Known rows, with every step that occurs:
tokog pidir lapitu: -6 2 -14 -5 14 -14 -2 -3 -26 13 -17 8 10 1 -11 13 5 -6 -9 -10 -7 -9 9 -47 -1
kofo tokog pidir: 3 -19 -11 2 -4 5 -5 8 -8 -1 -21 31 21 17 -12 2 2 -2 -5 -14 2 -20 -12 -41 7
kevimuf tokog: -9 -7 -3 -5 8 0 -9 6 4 2 -10 9 16 -15 2 -3 0 -6 4 10 -17 6 -2 -7 -15
letopi niseguf: 10 10 10 -8 -13 -2 20 -2 -1 -12 10 20 -2 -3 -5 17 -24 5 -4 -13 3 -4 0 6 0
lapitu niseguf letopi duze: -4 1 28 -19 -37 -2 13 4 -7 -20 5 17 9 45 -7 26 -33 27 -2 -3 8 11 1 -26 1
toped duze letopi niseguf lapitu pidir ridi: 38 12 6 1 -1 1 -13 -20 -32 -3 -6 -8 0 12 -23 27 -32 9 -13 9 21 -29 3 -42 -27
tokog pidir lapitu niseguf letopi duze: -5 1 20 -22 -29 -8 12 3 -22 -14 -5 23 15 47 -13 33 -30 24 -8 -10 6 6 7 -52 1
lapitu niseguf: -15 3 8 2 -15 -14 -13 -6 -10 -9 1 22 10 4 -15 9 -14 7 12 7 -2 1 0 4 7
dasi pidir lapitu niseguf letopi: -11 18 6 -15 -17 -21 -3 -18 -12 -3 7 32 29 13 -12 27 -20 22 -12 12 -7 -1 2 -25 -1
kevimuf tokog pidir: 7 -16 -14 -13 13 9 -13 5 -15 7 -22 24 23 8 -1 1 1 -3 -10 -4 -3 -5 2 -33 -10
kofo tokog pidir lapitu niseguf: -26 -2 -3 5 -11 -27 -14 -3 -25 -2 -17 38 24 3 -29 19 -10 0 10 -2 -13 -11 -3 -43 8
kevimuf tokog pidir lapitu: -11 -3 -16 -9 19 -13 -7 1 -24 15 -24 15 20 -9 -10 11 5 -10 -7 -4 -18 -4 8 -52 -12
dasi pidir lapitu niseguf letopi duze toped: -14 4 18 -20 -5 -15 25 -11 -14 -2 -23 21 5 33 -6 21 -40 14 13 -24 -2 7 28 -41 -14
kevimuf tokog pidir lapitu niseguf letopi: -6 10 1 -19 -16 -14 -12 -7 -18 -1 0 34 37 15 -11 23 -19 16 -13 17 -13 0 2 -46 -4
letopi niseguf lapitu: 29 6 11 -12 -5 15 5 5 -10 6 7 17 -5 -7 -17 5 -12 5 -22 -7 23 -19 6 -19 -6
toped duze: 10 -6 -6 10 -7 -7 -8 -18 -11 11 -10 -30 -12 7 8 3 -8 -3 3 -4 15 -17 2 -12 -9
niseguf letopi kevimuf: 6 7 13 5 -22 -5 19 -5 19 -15 12 4 10 19 -1 18 -21 27 -17 4 -12 -7 -9 -29 -9
kofo tokog: -13 -12 1 13 -14 -5 1 10 12 -8 -9 18 13 -3 -11 -1 0 -5 10 -3 -11 -11 -20 -17 5
toped duze letopi kevimuf tokog pidir ridi: 11 9 -7 -1 12 -7 -3 -16 -26 -1 -21 -8 23 21 -4 20 -18 2 -8 -2 0 -11 14 -59 -28
toped duze letopi kevimuf tokog pidir lapitu: -3 -4 -9 0 15 -21 3 -3 -25 18 -29 -4 13 4 -8 23 -12 0 -8 -13 -15 -21 8 -75 -28
toped duze letopi kevimuf: 9 0 13 14 -6 -13 20 -4 4 2 -6 -24 -10 19 1 19 -28 19 -4 -15 0 -25 -2 -38 -26
pidir ridi: -2 21 -3 1 5 -6 -2 -16 -13 -10 1 -9 12 1 -5 8 -2 -6 2 10 -1 10 12 -10 -4

Rows:
-9 19 9 -12 -23 -18 -5 -10 -11 -4 13 22 23 12 -10 23 -19 19 -8 18 -10 1 1 -29 2 -> pidir lapitu niseguf letopi
-4 -8 17 -11 3 2 26 4 -5 -1 -25 -2 -15 25 4 0 -27 -1 21 -29 3 7 26 -23 -11 -> letopi duze toped
4 -2 20 -20 -8 6 29 1 -2 -3 -16 2 -6 37 9 6 -33 11 9 -21 4 8 24 -33 -12 -> niseguf letopi duze toped
3 -9 -1 -9 -8 -1 -8 -1 -9 -7 -14 37 35 23 -9 17 -20 18 -15 3 -12 -8 -4 -49 -12 -> lapitu niseguf letopi kevimuf tokog pidir
-22 4 6 -2 0 -29 -5 1 -24 1 -18 30 24 5 -25 28 -23 10 3 -3 -21 -10 5 -54 -15 -> duze letopi kevimuf tokog pidir lapitu niseguf
41 -9 14 -5 -3 13 -10 6 -16 2 -3 21 -8 8 -28 21 -32 19 -21 2 17 -38 -13 -30 -21 -> duze letopi niseguf lapitu pidir
-12 14 16 6 -27 -24 12 -10 6 -15 10 16 17 14 -15 29 -29 28 -9 8 -22 -7 -6 -40 -8 -> pidir lapitu niseguf letopi kevimuf
8 -13 -2 -8 12 3 3 10 -9 3 -22 20 21 17 -4 12 -13 10 -14 -11 -9 -14 0 -51 -23 -> duze letopi kevimuf tokog pidir
-6 9 11 2 -24 -19 9 -10 -3 -13 3 24 22 25 -16 31 -28 29 -15 2 -16 -12 -4 -53 -6 -> tokog pidir lapitu niseguf letopi kevimuf
27 12 4 2 -1 4 -16 -17 -23 -13 -1 10 6 2 -28 22 -22 5 -13 15 11 -16 -1 -27 -15 -> letopi niseguf lapitu pidir ridi
6 -1 22 -20 -27 7 22 8 0 -15 5 3 3 43 2 21 -23 23 -10 -9 10 10 2 -28 -4 -> niseguf letopi duze
41 7 15 -14 -3 12 9 4 -19 18 3 -1 -12 4 -12 12 -23 9 -23 -13 34 -33 10 -36 -19 -> toped duze letopi niseguf lapitu
-28 10 4 3 -8 -31 -11 -8 -20 -1 -4 18 11 -8 -22 18 -11 1 13 7 -15 1 4 -16 4 -> pidir lapitu niseguf
-19 4 -3 -3 -4 -25 -15 -8 -31 2 -13 29 17 5 -24 20 -11 2 4 -1 -8 -5 7 -34 5 -> tokog pidir lapitu niseguf
-27 0 0 3 -4 -29 -11 -6 -22 -3 -18 33 25 -1 -26 24 -18 6 6 1 -23 -6 2 -46 -7 -> letopi kevimuf tokog pidir lapitu niseguf
-12 5 22 -19 -12 -12 23 -3 -13 -3 -18 11 0 31 -3 16 -39 11 16 -18 -5 8 27 -45 -10 -> pidir lapitu niseguf letopi duze toped
-7 1 -9 -7 6 -15 3 -2 -14 7 -15 17 27 3 -9 22 -7 6 -17 -1 -24 -8 3 -69 -17 -> niseguf letopi kevimuf tokog pidir lapitu
36 10 17 -18 0 16 13 13 -12 12 8 14 -6 1 -16 11 -19 11 -24 -11 27 -25 9 -29 -15 -> duze letopi niseguf lapitu
